Each row was made from one small tree. Brackets hold a mark, then the marks that hang from it, in alphabetical order. Every link used is in the known rows. Write each row's tree.
Known rows:
{zeror {katu bovi} {kuzev {feko zimoz} ganef}}: [-18.0 -12.9 -64.7  16.1  20.6 -39.0  11.1  -9.2  36.2   1.9   9.5  -3.1
  11.0  13.8 -56.0  -8.0  16.8 -58.3  -6.5  28.5  -7.7]
{bovi volom}: [ -2.1 -13.7 -10.1  46.8  30.4 -20.5  -7.1  -6.7  31.0 -20.4  23.2  -9.6
 -12.6   2.0 -54.8  33.4  -6.4 -54.3  38.4  42.0  -9.0]
{katu {bovi volom} {zeror kuzev}}: [ 19.3 -12.5 -32.6  36.2  19.6  -0.8  22.5  -5.0  53.2  17.3   1.3  27.7
  -1.8   3.9 -29.3  50.8  -3.0 -34.3  19.0  46.9 -14.4]
{zimoz feko}: [-21.1  -5.5 -20.8  13.8  11.0 -47.3 -30.9   1.8  22.6 -17.3   8.9 -18.1
  -7.5  -4.0 -33.0  25.3 -40.5 -54.3  67.2  29.9 -31.8]
{feko zimoz}: [-10.5 -14.2 -25.4  11.8  20.5 -28.0   0.3  14.0  27.1 -23.5  30.9  -4.9
   1.5  -3.7 -32.9  -1.9  -8.7 -76.9  21.7  43.7 -24.2]
{ganef {kuzev feko {zeror {katu bovi}}}}: [-10.4  26.9 -29.3  11.9  12.5 -24.0 -18.1   8.6  24.8  11.6  22.2 -11.2
   9.3  36.2 -42.8  26.6  -4.2 -20.7  47.2  23.1  -8.0]
{katu {bovi volom} {zeror {kuzev feko}}}: [ 18.0 -34.3 -37.1  55.1  21.5   7.8  14.5   3.6  51.7  27.8   9.3  12.0
   4.0  10.9 -46.6  45.1  -1.8 -45.5  22.1  39.4   0.1]
{ganef {kuzev {feko zimoz} {zeror {katu bovi}}}}: [ -3.7  21.9 -43.8  11.1   8.8 -20.0  -8.7  23.6  27.2  -0.4  42.8 -18.5
  23.4  24.5 -44.6   9.5   5.9 -43.0  31.1  31.3  -8.0]
{zeror katu {kuzev {feko zimoz} ganef}}: [ -6.9 -22.6 -50.0  24.2  30.8 -34.3   4.7 -32.7  32.0 -15.6  14.8 -21.6
  14.7   7.7 -70.6  -1.1  14.2 -65.5 -19.7  37.5  -6.9]
{feko {kuzev ganef {zeror katu}} zimoz}: [-20.7  55.8   8.1  16.2  16.3 -56.4 -41.8 -30.9  15.1 -18.1   3.9   8.6
   9.7   4.2 -65.5  14.0   1.0 -35.9  12.3  36.2  -7.9]
{kuzev feko ganef zeror}: [-16.1  12.1   9.0  32.9  16.6 -39.6 -33.8  -5.0  27.6  10.1  14.9  17.9
  -4.2  20.6 -50.5  21.3  -2.1 -49.2  49.5  -5.3   3.3]
{katu {zeror kuzev}}: [ 16.8 -19.5 -16.5  14.7  24.4  -8.1  11.1 -23.3  46.3   9.6  -6.9  17.3
   3.7   2.1 -23.4  37.6 -17.5 -42.2   6.4  51.9 -27.5]
{ganef {kuzev feko}}: [  0.7 -24.4  -7.6  17.0  34.5 -16.6  -6.7  -7.6  35.6  -7.9  24.7 -31.8
  -0.6  19.8 -51.1  33.2 -15.7 -65.7  36.9  14.3 -16.0]
{zeror katu kuzev}: [ -6.4 -15.3 -43.0  10.8  32.7 -24.6   0.1 -34.2  27.3 -17.6  -5.0 -16.0
  -6.4  11.5 -43.6  23.1  -4.0 -33.7  -0.5  63.6 -23.6]
{zeror {katu {bovi volom}} {kuzev ganef}}: [-11.1   9.0 -46.0  31.4  25.5 -39.3  12.4 -39.3  38.9  -2.7  -9.8  12.9
  -8.5  14.5 -61.8  32.5  17.1 -22.5   6.2  33.6  -9.0]
{bovi {katu {zeror {kuzev {feko zimoz}}}}}: [ 28.2 -26.2 -67.5  56.9  32.7  12.8  31.5   1.9  51.6  -2.1  33.5 -15.1
  32.8   0.6 -58.7  15.1   6.1 -71.6 -19.3  65.3  -8.3]
{zimoz {feko {kuzev ganef zeror}}}: [-22.3  49.4  29.5  15.1   4.0 -69.1 -74.1 -31.4  19.3  -7.4 -16.8   8.4
 -16.8  -4.0 -53.3  56.1 -32.8 -33.7  69.5  -2.7 -13.4]
{katu {bovi volom} zeror}: [ -0.4   7.9 -15.8  42.9  14.0 -14.2  13.6  17.5  43.1  19.6  14.2  31.4
  12.2   9.3 -29.8  29.9 -11.5 -35.8  45.1  46.3 -15.6]
{bovi {katu {zeror kuzev}}}: [ 21.2  -1.5 -48.5  41.4  34.4   0.6  27.1 -20.0  49.3   2.0   2.6   9.2
  14.3   6.1 -40.7  36.8  -5.4 -37.9  -6.9  66.3 -23.7]
{kuzev {feko zimoz} ganef}: [-18.3 -17.3 -16.3  29.5  24.9 -41.0  -5.5   1.4  31.6  -9.7  29.1  -3.7
   8.9   4.9 -57.8  -9.1   2.5 -88.9  20.3   9.5  -6.4]

Which tree is each row?
[-21.9  27.5  -8.6  34.8  17.2 -45.5 -32.2 -19.1  19.2   5.7  10.9   5.1
  14.9  27.5 -62.5   7.0   1.6 -29.9  33.9  18.8   2.0] : {kuzev feko ganef {zeror katu}}
[ -4.5 -34.4 -17.8  22.5  33.8 -33.0  -7.0 -35.5  39.5   1.2  -3.1  -0.6
 -14.7  11.0 -56.0  27.8   0.6 -64.1  11.6   3.2  -5.3] : {zeror {kuzev feko ganef}}
[  7.0  11.3 -28.1  20.3  18.9 -15.3 -14.7  -0.7  23.1 -17.7  47.4 -37.1
  26.3  18.8 -59.4  15.6   4.4 -48.9  15.5  38.2  -7.4] : {ganef {kuzev {feko zimoz} {zeror katu}}}
[ 16.0 -27.9 -23.4  29.2  24.9 -19.4  17.4 -20.2  52.2  11.0  13.1  13.8
  23.9  -1.1 -50.3  13.4   3.2 -77.9 -12.9  25.7 -11.1] : {katu {zeror {kuzev {feko zimoz} ganef}}}
[ 14.7  -4.0 -10.9  19.1  19.6  -8.9 -16.2  10.7  31.4 -12.6  50.7 -24.2
   7.5  10.8 -48.6  28.4   0.3 -68.5  31.9  13.2  -4.7] : {ganef {kuzev {feko zimoz} zeror}}
[-27.6  63.5  12.5  18.2   6.3 -75.4 -71.6 -43.1   9.4 -11.1 -19.1  -5.2
   1.6   4.8 -65.1  42.3 -31.5 -14.9  55.6  22.0 -17.0] : {zimoz {feko {kuzev ganef {zeror katu}}}}
[  8.4 -55.4 -45.4  24.9  28.9  -6.6   0.5  -0.5  34.8 -16.4  29.9 -27.0
  -6.8  -2.8 -49.0  12.9   2.7 -86.7   0.0  36.4  -8.0] : {zeror {kuzev {feko zimoz}}}
[-16.9  45.5  39.7  15.1  19.8 -53.5 -54.2 -30.8  23.3  -2.2 -13.1  28.7
 -19.8   7.5 -50.3  44.4 -11.9 -31.8  45.2   3.3  -5.4] : {feko {kuzev ganef zeror}}
[  9.2   1.5   3.9  20.1  22.6 -12.7 -26.6  -1.9  32.3  -0.3  29.9 -17.4
  -3.0  21.9 -46.6  45.6  -8.6 -47.4  49.2   5.7  -5.6] : {ganef {kuzev feko zeror}}
[ 15.1  14.1 -33.2  79.4  35.0  -1.3  23.4  -4.1  46.1  -5.7  26.6   4.1
  27.3   7.2 -64.2  34.5  -3.6 -38.5  20.1  66.7  -9.6] : {bovi {katu zeror} volom}
[ 11.6   3.6 -20.2  35.4  20.9 -23.5  23.8 -25.2  59.7  23.3 -11.5  46.2
   1.8   6.1 -39.8  49.5   6.0 -33.9  14.4  21.4 -10.2] : {katu {bovi volom} {zeror {kuzev ganef}}}
[  0.6  15.1 -11.7  22.6  23.8 -18.5 -24.9 -14.2  23.2  -5.8  27.7 -30.6
  15.1  30.1 -57.9  32.9  -6.8 -29.0  34.3  31.2  -7.9] : {ganef {kuzev feko {zeror katu}}}
[-23.5  68.9   6.2  40.9  15.1 -53.6 -41.5 -26.1  22.5   2.1 -11.5  24.2
  -7.1  17.0 -70.8  43.9   5.9  -3.8  39.9  24.1   4.7] : {feko {kuzev ganef {zeror {katu {bovi volom}}}}}
[-33.7  37.2 -23.3  26.4   6.0 -51.5 -26.1   6.8  22.5  23.1   5.4  23.1
   9.9  34.7 -48.4   1.6   2.5 -21.4  48.2  11.9   1.3] : {kuzev feko ganef {zeror {katu bovi}}}
[-20.7  54.8 -19.4  40.7   9.4 -48.8 -15.1 -10.6  27.7   6.1   7.0  31.1
   0.7  21.4 -56.7  25.4  14.9  -5.3  42.6  23.8   0.4] : {kuzev ganef {zeror {katu {bovi volom}}}}
[-40.5  75.0  -2.0   8.4  -5.0 -80.5 -64.3 -17.3  12.6   5.3 -24.9  14.5
  -3.7  12.5 -49.0  36.9 -27.7  -6.6  69.1  13.8 -16.7] : {zimoz {feko {kuzev ganef {zeror {katu bovi}}}}}
[ 35.4  -5.7 -49.3  73.2  40.3  10.5  31.3 -27.0  55.7  -6.1  13.7  -0.6
  13.6   1.8 -63.9  55.6   5.6 -36.2  -7.7  69.5  -8.5] : {bovi {katu {zeror kuzev}} volom}
[  0.8 -37.8 -32.8  22.9  30.5 -27.3   3.7 -21.9  41.6 -11.8  18.0  -7.8
  -4.0   0.2 -59.1  11.7  12.0 -85.3  -5.8  11.5  -5.1] : {zeror {kuzev {feko zimoz} ganef}}
[-30.4  67.1  -7.3   6.7   5.2 -61.2 -36.0  -5.7  17.2  -2.0  -2.2  26.6
   3.9   8.1 -50.3   9.8   4.4 -26.9  24.4  28.8  -8.3] : {feko {kuzev ganef {zeror {katu bovi}}} zimoz}
[ 25.0 -37.9 -52.1  54.3  17.8  11.7  25.5  17.5  54.1  15.8  32.7   4.0
  14.8  -2.0 -49.4  27.5   7.9 -67.4   3.1  46.2   0.2] : {katu {bovi volom} {zeror {kuzev {feko zimoz}}}}
[  6.3 -27.8 -22.1  16.2  31.6 -12.2   2.5   4.9  35.7 -20.7  46.7 -38.7
  11.2   7.0 -52.2  13.9  -5.8 -86.4  21.9  22.9 -16.0] : {ganef {kuzev {feko zimoz}}}
[-22.6  10.8 -42.6  39.9  20.9 -30.1   1.0   6.6  24.9  -5.5  13.5  -2.1
   2.1  16.6 -51.4  14.8  -1.8 -25.1  38.8  57.5 -12.1] : {zeror {katu {bovi volom}}}
[-24.0  -6.9 -50.7  15.8  22.8 -42.5   1.2 -20.6  34.1  12.0 -11.6   3.9
   0.4  26.5 -54.8  10.5   6.2 -35.8  10.9  20.2  -8.7] : {zeror {katu bovi} {kuzev feko ganef}}
[-26.9  40.6 -32.1   9.7   2.0 -38.0 -21.3  18.3  17.5  10.0   5.4  21.4
   1.3  24.1 -22.3   9.2  -7.4  -8.4  49.5  45.6 -16.5] : {kuzev {zeror {katu bovi}}}
[-11.1  45.7 -20.3  41.6  10.6 -28.4 -33.9   6.8  18.0 -14.5  20.9  -0.4
   0.0   3.0 -62.9  29.4   7.4 -26.0  29.7  57.5   2.8] : {feko {kuzev {zeror {katu {bovi volom}}}} zimoz}
